What can hang from each mark
k352: k55 k702
k674: k55
k534: k55 k702
k55: k304 k534 k674 k702 k713
k702: k352 k534

Every row comes from one small tree of marks. Brackets hold a mark, then the marks that hang from it, in the order of their numbers. Every link used is in the known rows. Which tree was each row made from?
Known rows
[k534 [k55 k674 k713]]: [  3.8  28.6  54.3  -8.4  -2.1  10.0  -4.0  -6.1   0.7  -6.1   6.8  -7.9
   3.6  -8.9 -24.4  10.8  10.0 -11.9 -12.6  -3.1   6.4  10.8  -2.8 -26.1
  -2.2 -15.6  -5.6]
[k352 k55 [k702 k534]]: [ -1.5  10.3  18.6  -3.2   2.3  10.0  -1.1  -3.6   0.8 -12.0  10.6   1.7
   7.2  -7.4  -2.1  -7.2 -10.6 -16.7  -5.7  11.9   9.5  -2.4  -7.8  -8.7
  -4.1 -13.0   1.3]
[k352 [k55 k304 k534 k713]]: [  3.6  31.4  29.2  -8.3   7.9  11.0  -4.1   2.3   3.3   3.8  14.0  -2.1
   4.7 -13.5  12.2   0.0  -4.8 -14.2 -13.2   2.2   6.0   4.8  -3.7 -16.5
   0.6 -10.3  -7.0]
[k702 [k352 [k55 k304 k713]] k534]: [  2.4   5.7  18.9 -10.2   4.1  10.1  -0.4   6.7  -0.6   3.0  12.0  -1.3
   6.9 -13.8   6.4  -7.8  -4.5 -16.4  -6.0   9.7   3.4  12.8  -7.5  -5.8
   5.0 -16.0  -4.5]
[k352 [k55 [k702 k534]]]: [ -0.4   8.3   4.1  -8.6   1.3   4.8  -0.1  -1.9   1.2  -7.8  14.2  -2.5
   7.8  -4.6  -2.4  -1.1  -5.4 -19.2  -3.8   8.0   8.5   0.5  -6.2  -4.2
  -2.0 -10.1   1.1]
[k55 k304 k702 k713]: [  7.9  13.5  20.2 -16.1  -4.9  14.1  -1.3  -8.6  -1.0   6.2  13.9 -10.8
   3.7 -11.3 -12.2   8.1   7.6 -14.7  -8.6  -2.4   4.8   9.0   2.7 -17.0
   6.1 -10.6  -8.1]
[k674 [k55 k304 [k702 k534] k713]]: [  6.6  13.8  20.5 -10.0  -4.3  11.3  -3.5   4.9  -2.6   4.6  14.5  -5.1
   9.5 -11.8  -4.5  -1.6   3.6 -19.8  -4.5   9.5   3.0  10.1   3.8 -15.8
   4.8  -7.8  -3.9]
[k674 k55]: [  6.5   5.3   8.5 -10.0   2.7   7.0  -3.7  -5.9   0.9  -4.5  15.2  -7.4
   7.9 -10.9  -5.7  -7.6   6.8 -17.8  -7.1  -0.6  -0.1   3.9  -6.7 -21.2
   4.6  -3.2   1.7]
[k55 k304 k674]: [  9.0  17.0  -2.9 -12.4  -7.1  12.1  -1.2  -0.4  -1.2  -1.9   9.5  -7.3
   6.0 -10.7 -13.6   5.4  16.4 -19.5  -5.4   1.6   2.7  11.7  -5.2 -15.9
   5.3  -7.9  -7.3]
[k55 k534]: [  6.9  13.2  13.3 -10.2   8.5   9.2  -4.7  -1.5   3.7   1.3  17.4  -7.3
   3.2  -8.9  13.1  -2.1   2.7 -13.0 -13.2  -1.5   6.7   2.3  -1.8 -15.7
   6.0  -6.9  -0.5]
[k55 k674 [k702 k352 k534]]: [  6.1  -5.4   1.9 -12.1  -4.5   7.4   4.6   7.7  -3.8  -8.0  15.2  -4.0
   5.6  -6.9 -15.0   1.2  12.4 -15.7  -3.8   6.4   6.9  14.7   0.3  -5.2
   7.9 -18.0   1.1]
[k702 k534]: [  6.8   4.1  16.4  -5.8   2.5   9.9  -4.6  -4.1   1.7  -0.6  15.2  -6.5
   6.6  -8.4   8.4  -5.7  -0.3 -17.2  -9.2   8.4   7.5   5.6  -4.5  -5.3
   6.0  -8.2   0.4]
[k55 k674 k713]: [  9.8  19.0  50.5  -8.5  -2.6  11.6  -4.5  -5.5   0.3  -2.7  11.9  -5.2
   3.4 -12.0 -16.7   8.8   7.3 -10.2 -14.7  -3.4   4.2   9.9  -1.4 -18.8
   1.7 -11.9  -4.6]
[k55 k304 k534 k674 k713]: [ 10.6  31.1  34.6 -11.6  -0.7  14.1  -5.2   8.5   0.2   4.5  13.7  -4.1
   3.5 -13.6   1.0   8.2  12.1 -12.7 -14.5  -0.1   6.3  12.6   2.1 -20.6
   4.7 -10.8  -9.2]
[k702 k352 [k534 k55]]: [ -0.9  -3.2  13.4  -8.5   4.7   7.9  -0.5   1.4   0.3  -4.1  11.5  -9.7
   5.5  -7.2  -1.9  -7.9   3.6 -17.4  -5.4   7.4   6.8  13.4  -9.6 -10.3
   6.7 -17.0   1.1]
[k352 k55 k702]: [ -1.1  11.0  15.2  -4.9   3.0  10.1   0.5 -11.8   1.0 -12.2  10.5  -1.0
   5.0  -7.6 -14.6  -3.2  -6.4 -14.0  -7.1   1.8   7.7  -2.3 -12.5 -15.7
  -4.4 -11.8   0.4]
[k352 [k55 k304 k674 k713] k702]: [  2.6  31.0  35.9  -7.2  -5.3  14.8  -0.8  -1.3  -1.7  -8.4   5.0   1.9
   5.3 -12.1 -26.4   7.6  -0.6 -13.4  -7.6   3.0   5.8   6.4  -5.4 -21.7
  -5.5 -16.0  -8.4]
[k55 k304 [k534 [k702 k352]]]: [  4.1  -0.4   6.4 -15.7   5.0  10.5  -2.1  10.5   0.6   3.6  17.7  -4.2
   4.5  -5.5  10.8  -6.1  12.3 -15.4  -7.7   1.4   1.7   9.9   0.0 -18.1
  13.1 -13.3  -6.9]
[k702 [k534 k55]]: [ -0.1  11.6  24.3  -6.5   2.0   7.9  -5.9  -3.4   1.8  -3.3  10.0 -10.0
   6.8  -5.3   1.8  -4.2   2.1 -18.6  -7.0   7.2   8.1   6.8  -7.4 -12.8
   2.5 -11.2  -0.4]
[k534 k702]: [  4.3   2.8  27.9 -10.1   0.4   9.5  -4.7  -6.2   2.4  -4.0  14.2  -5.1
   6.4  -0.8  -6.7  -0.8   6.7 -15.5  -9.2  -2.8   2.2   1.7  -2.1 -15.9
   5.0  -8.7  -5.2]

Which tree is each row?
[  9.2  24.1  21.6 -14.1 -10.2  13.4  -0.1  -1.0  -2.6   1.3  11.4  -6.9
   4.0 -11.0 -24.1  14.6  13.4 -15.6  -7.7  -1.5   4.6  12.6   3.9 -18.4
   3.3 -12.2  -9.2] : [k55 k304 k674 k702 k713]
[  1.6  32.0  55.7  -6.5   4.5  11.5  -1.8   1.9   1.1 -11.2  11.3   6.2
   3.0 -11.5 -12.4   7.0  -3.9  -7.0 -15.4   2.0  10.8   2.1   0.2 -22.7
  -6.7 -17.2  -3.8] : [k352 [k55 k534 k674 k713] k702]
[  1.7   4.7  34.2 -11.4   9.8   7.1   1.1  -5.7   1.4  -4.6  12.9  -2.3
   2.9 -13.6  -8.0  -3.1  -3.1 -10.2 -10.3  -2.0   1.8   7.7 -10.2 -12.3
   2.7 -17.1   0.4] : [k702 [k352 [k55 k713]]]
[  3.8 -12.2  -0.8 -13.6   1.5   8.8   2.6   1.0  -1.8  -2.1  17.9  -6.5
   4.8  -7.4  -4.5  -4.7   6.3 -16.3  -3.7   5.4   5.8  10.3  -2.7  -4.5
  10.5 -15.8   2.5] : [k55 [k702 k352 k534]]
[  3.7  19.4  38.1 -10.1  10.0   6.0   1.1   9.5   1.0  -7.3  13.7   2.8
   2.7 -13.7  -1.7   2.7   3.4  -9.0 -14.5  -0.9   4.4  10.7  -3.3 -17.3
   0.8 -18.4  -1.6] : [k702 [k352 [k55 k534 k674 k713]]]
[ -0.4  20.2  46.6  -4.4  -4.9  17.0  -5.9  -2.5  -1.8   1.1   6.6  -6.9
   5.1  -9.1  -7.9  -1.3  -2.6 -15.1  -7.6  10.4   9.4  10.2  -4.4 -20.9
   0.3 -17.8  -7.8] : [k352 [k702 [k534 [k55 k304 k713]]]]
[  4.1   3.2  50.4 -11.0  10.2  10.5  -4.3   6.1   1.7   1.5  18.6  -1.2
   2.9  -6.5   5.3  -3.6   4.1  -7.9 -16.6  -3.5   2.8   8.1   5.9 -19.3
  10.4 -18.0  -4.8] : [k55 [k534 [k702 k352]] k713]
[  9.8  28.5  47.6  -8.2   4.3  11.3  -4.1   4.2   1.6  -0.6  15.4  -2.4
   2.9 -11.5  -1.8   8.9   7.2  -9.3 -18.6  -2.6   7.7   8.4   5.1 -21.0
   2.0 -12.2  -4.8] : [k55 k534 k674 k713]
[ -3.4  -3.0  26.2 -12.5   4.0   5.8  -1.2  -1.4   0.7  -7.0  11.0  -8.4
   5.1  -1.1 -15.4  -2.3  12.3 -14.4  -6.3  -1.9   1.8   8.5  -6.9 -21.8
   6.5 -18.1  -2.3] : [k534 k55 [k702 k352]]
[  3.6  32.1  37.5  -7.1  -7.2  12.8  -5.5   6.6  -1.2   0.6   5.8  -6.7
   6.9  -9.2  -8.4   6.2   7.9 -18.1  -7.9   8.2   7.8  15.1  -2.4 -19.1
   1.1 -15.0  -9.3] : [k702 [k534 [k55 k304 k674 k713]]]
[  8.7  22.6  24.3 -10.1   5.1  12.3  -7.0   5.0   0.7   7.2  17.2  -5.2
   6.9 -15.9  11.4  -5.1   5.6 -16.2 -12.2   2.8   2.3   8.7   1.4 -27.3
   5.4  -5.8  -5.5] : [k674 [k55 k304 k534 k713]]
[  0.6  18.4  -4.2 -17.9  -6.0   9.7   0.6  -7.3  -0.2  -0.3  10.3 -16.2
   4.6  -3.6 -18.8   6.8  13.7 -21.0  -1.9   0.4   5.8   8.4  -6.6 -20.9
   1.7 -10.3  -6.8] : [k534 [k55 k304 k702]]
[  1.0   6.2   3.8 -12.5  14.1   4.8   1.4   5.3   3.6  -5.0  17.2  -2.1
   3.7 -10.8  11.2  -7.5   0.4 -12.3  -9.0   0.1   4.5   4.7 -10.0 -10.9
   3.7 -12.8   2.3] : [k702 [k352 [k55 k534]]]
[ -1.0  17.4  65.2 -10.3   2.0   9.6  -6.3  -7.0   2.7  -2.4   8.6  -7.4
   5.3  -1.2 -16.5   4.5   4.7 -11.5 -12.3  -3.0   4.2   5.7  -0.3 -27.2
   0.6 -15.4  -8.2] : [k534 [k55 k713] k702]
[ -0.1  22.2   5.7  -8.3   4.0  12.0  -0.6  -0.8   1.6  -3.9  12.3  -1.0
   4.5 -10.1   6.8  -2.9  -3.4 -16.4  -6.8   5.9   8.0   0.4  -7.8 -18.5
  -2.5 -10.7  -4.1] : [k352 [k55 k304 k534] k702]
[  3.1  -2.7  21.3 -11.5   9.1   6.6  -2.3   7.3   2.0  -2.2  19.9  -2.8
   4.0  -4.0   8.0  -5.1   9.0 -12.1 -11.5  -1.0   3.6   7.2   0.8 -16.4
  10.4 -14.2  -3.4] : [k55 [k534 [k702 k352]]]
[  5.6   9.6  30.9 -14.3   0.1   8.6  -1.8  -7.3  -0.1  -1.7  16.0  -6.4
   6.4 -10.8 -17.3   1.0   5.1 -15.3  -9.1  -1.7   1.7   4.4   3.5 -24.8
   2.8  -7.7  -0.6] : [k674 [k55 k702 k713]]
[ -2.0  -0.8  -4.3 -11.7   1.4   7.1   1.1   3.6  -0.1  -5.6  11.6  -1.3
   7.4  -5.2  -9.5  -5.1   7.2 -18.9  -1.5   1.8  -0.6   8.0  -9.4 -12.6
   5.1 -13.9  -6.3] : [k534 [k702 [k352 [k55 k304]]]]
[ -1.3  -1.9   2.2 -17.0   2.0   5.5   5.2  -7.2  -0.4  -6.1  12.0 -13.5
   2.4  -4.4 -22.3   3.5  13.3 -14.8  -3.4  -3.8   4.4   9.9  -7.4 -18.8
   5.0 -18.2  -0.4] : [k534 [k55 [k702 k352]]]
[  0.6  31.8  50.5 -10.7  -8.7  12.1  -5.4   1.8  -0.3  -3.3   5.5  -5.7
   6.8  -1.9 -25.4  12.2  15.1 -15.7  -8.4  -0.7   4.5  11.7   0.8 -29.4
  -1.3 -16.6 -14.3] : [k534 [k55 k304 k674 k713] k702]
[  1.8   6.4 -13.7 -14.5  10.3   7.4   1.5   8.7   1.8   0.5  15.4  -3.9
   4.4 -12.3  13.5  -6.7   3.4 -17.5  -6.6   2.6   2.6   8.7 -11.6 -11.9
   4.9 -12.1  -1.4] : [k702 [k352 [k55 k304 k534]]]
[  5.6  -0.3 -17.1 -19.5   3.3  10.2   3.6   6.4  -1.3   4.6  19.0 -10.1
   2.3  -9.9   4.4   0.2  14.0 -15.5  -5.6   0.4   4.4  11.6  -1.6 -15.8
  12.2 -12.4  -3.0] : [k55 k304 k534 [k702 k352]]
[  0.8  19.7  47.0 -13.4  -0.3   9.6  -0.6 -11.5   1.5  -2.1  11.4 -12.7
   2.1  -5.9 -20.2  10.2   6.0 -12.4 -11.0  -4.7   6.7   7.0  -0.2 -23.8
   0.2 -16.4  -3.9] : [k534 [k55 k702 k713]]
[  0.1  26.2  22.5  -6.2   4.3   8.8   0.7   5.1   1.0 -14.7  11.2   4.3
   3.9  -8.6  -7.4   3.4   1.7 -11.7 -10.3   3.6   9.3  -0.1  -4.7 -20.2
  -6.1 -12.7  -2.0] : [k352 [k55 k534 k674] k702]
[  8.2  18.7  43.4  -9.0  10.1   9.3  -6.8   1.8   1.9   1.2  18.7  -3.4
   6.0 -14.1   9.9  -5.9   2.1 -11.8 -15.8  -0.5   2.0   4.3   3.6 -26.3
   4.5  -5.2   0.1] : [k674 [k55 k534 k713]]
[  1.9  28.4  19.8 -14.2   3.8   8.4  -0.5   2.3   1.4   2.4  15.7  -3.4
   4.1  -9.8   2.0   6.6  -1.7 -15.1 -10.1   0.7   7.4   3.7   0.6 -18.6
  -1.2 -11.1  -6.1] : [k352 [k55 k304 k534 k702 k713]]
[  1.8  10.1  -9.3  -8.8  -1.4   6.5   2.0  13.3  -2.5  -5.9  10.0   0.9
   8.6 -10.7  -6.2  -4.9   6.4 -21.6  -0.6  11.0   4.3  13.3 -11.6  -3.8
   2.5 -14.9  -3.6] : [k702 [k352 [k55 k304 k674]] k534]
[  8.5  19.8  39.5 -12.7  -5.4  11.2   0.9  -4.5  -1.4  -5.5  12.9  -6.4
   3.4  -9.2 -27.0  14.5  10.4 -11.9 -11.8  -4.5   5.7   8.4   5.0 -19.4
   0.4 -13.5  -5.0] : [k55 k674 k702 k713]
[ -0.4   3.6  33.4 -17.1   3.3   8.6   2.7  -7.0  -0.7  -2.7  12.0 -12.5
   1.1  -7.6 -23.9   6.6   8.5 -10.6  -9.2  -4.7   4.8  11.9  -2.4 -22.2
   4.6 -21.2  -2.5] : [k534 [k55 [k702 k352] k713]]
[  6.3   4.0  34.1 -13.9  -3.6   9.8   2.4   6.7  -3.9  -4.5  14.7  -2.3
   4.3  -9.9 -19.2   5.1   7.0 -10.6  -9.2   4.5   5.1  15.2   4.8  -8.4
   5.8 -20.4  -1.9] : [k55 k674 [k702 k352 k534] k713]
[  4.3  33.5  34.0 -13.0  -6.4  12.8  -3.3  -2.2  -0.4  -0.8   4.5  -9.7
   4.8 -10.7 -23.2  12.0  13.5 -16.1  -8.8  -0.8   4.7  13.5  -3.5 -26.3
   0.4 -14.4 -11.4] : [k534 [k55 k304 k674 k713]]
[  1.3  29.0  33.4  -8.5   5.4  14.7  -2.7  -0.8   1.1   0.4  12.1   0.9
   3.7 -12.8   3.3  -0.7  -7.8 -10.7 -12.0   4.7   9.2   1.8  -2.3 -22.1
  -2.5 -13.9  -6.4] : [k352 [k55 k304 k534 k713] k702]
[  6.8   8.7 -14.5 -20.4  -2.9   9.9   4.6  15.4  -2.6  -1.1  16.5  -6.3
   2.9 -10.6  -7.2   6.3  20.3 -15.3  -5.4   0.7   4.9  16.3   1.1 -14.9
   8.9 -14.6  -5.8] : [k55 k304 k534 k674 [k702 k352]]
[  9.0  23.7   0.4 -11.5  -1.6  10.9  -2.9   9.1   0.0   1.1  13.7  -5.5
   4.4 -10.0   3.0   5.3  14.6 -18.2  -9.3   2.5   6.6  10.4  -3.1 -18.5
   5.2  -6.7  -7.1] : [k55 k304 k534 k674]
[  7.7   5.6  31.1 -15.7  -2.2  10.3   4.6  -0.2  -3.1  -5.7  14.0  -5.9
   1.9 -11.5 -28.9  10.5  11.9  -9.6 -10.5  -4.9   2.5  14.0   3.2 -16.0
   5.8 -19.1  -2.4] : [k55 k674 [k702 k352] k713]
[ -0.3  23.2  19.3 -11.8  -9.8   8.6  -3.3   4.2  -0.5  -7.6   5.0  -7.1
   7.8   0.5 -25.6   8.7  19.8 -19.4  -3.5   1.3   5.3  10.3  -5.4 -26.0
   0.4 -13.1 -11.6] : [k534 [k55 k304 k674] k702]
[ -0.2  20.6  47.9  -9.9  -3.5  12.3  -6.2  -3.7   1.0   2.1   7.9  -9.4
   5.9  -2.9 -12.9   5.8   8.3 -15.7  -8.9  -1.8   3.9   8.2  -1.5 -27.7
   2.1 -15.1 -12.5] : [k534 [k55 k304 k713] k702]
[  2.7  -5.4  13.3 -12.6  10.3   5.1  -2.2  11.5   0.7  -4.9  20.2  -0.6
   7.8  -4.9   5.3 -11.2  11.1 -14.4  -8.6   0.5  -0.3   5.8   0.7 -22.8
  10.4 -11.0   0.0] : [k674 [k55 [k534 [k702 k352]]]]
[  0.7  21.4 -10.7 -15.9   3.6   6.6   1.3   4.0   2.5  -0.8  15.9  -4.7
   5.5  -7.4   5.2   3.4   3.6 -19.4  -5.4   2.5   7.4   2.2  -4.4 -15.5
  -0.4  -7.5  -4.1] : [k352 [k55 k304 k534 k702]]
[  2.1  33.6  42.5 -11.6   3.7   6.3   0.9   4.6   1.6  -9.0  15.7   0.4
   3.7  -8.3 -12.1  13.4   1.9 -11.0 -13.8  -1.3   9.0   3.8   4.7 -18.6
  -5.6 -14.1  -4.4] : [k352 [k55 k534 k674 k702 k713]]
[  7.0  25.7  65.0  -7.0   2.8  10.0  -6.9   7.1   1.6  -2.2  15.5   1.6
   4.7  -5.3  -4.7   7.8   9.3  -9.4 -17.0  -2.1   6.7   6.1  10.0 -23.1
   2.5 -13.6  -9.2] : [k55 [k534 k702] k674 k713]
[  3.4  11.7  24.6 -10.5   6.8   5.8  -7.3   7.7   2.3  -4.3  19.2  -1.5
   9.1  -3.8   9.3  -7.1   7.2 -17.5 -10.3   0.6   1.5  -0.4   2.9 -26.2
   5.4  -5.2  -1.6] : [k674 [k55 [k534 k702]]]
[  2.3  24.8  -9.4 -15.3  -8.0   6.7   4.3   2.2  -0.9  -8.4   9.7  -3.9
   7.0  -6.6 -23.6  11.4  12.3 -22.5  -1.3   1.2   5.2   7.2  -6.7 -14.7
  -2.8  -9.1  -6.4] : [k352 [k55 k304 k674 k702]]
[  5.6  -7.5 -18.6 -20.4  -3.0  11.1   5.0  -1.2  -2.3   2.0  14.4 -11.4
   3.2 -10.0 -11.9   0.0  14.5 -17.6  -1.6  -0.5   1.2  13.2  -5.9 -11.6
  11.7 -13.5  -3.4] : [k55 k304 [k702 k352]]
[  0.0  11.7  48.0  -9.1   2.0   5.7   1.0   6.5  -0.4 -12.8  10.8   5.1
   5.6  -5.7 -24.4   5.2   6.0 -10.8 -10.3  -2.0   0.9   8.0  -2.7 -15.3
   0.5 -19.9  -5.6] : [k534 [k702 [k352 [k55 k674 k713]]]]
[  7.1  11.1  24.4 -10.5  -5.3  14.5  -3.0  -0.9  -0.9   7.5  15.3  -8.1
   6.2  -9.9  -1.9   2.6   0.0 -17.1  -7.3   6.5   8.1   9.6   3.4  -9.7
   6.6 -12.0  -5.8] : [k55 k304 [k702 k534] k713]
[  7.6  11.1  34.0 -15.6   3.3   9.3   2.8   7.8  -0.9  -2.1  18.1  -3.1
   0.6 -11.3 -11.1   9.4  12.1  -6.8 -13.4  -3.6   5.5  13.3   7.1 -18.4
   5.7 -18.5  -3.4] : [k55 k534 k674 [k702 k352] k713]
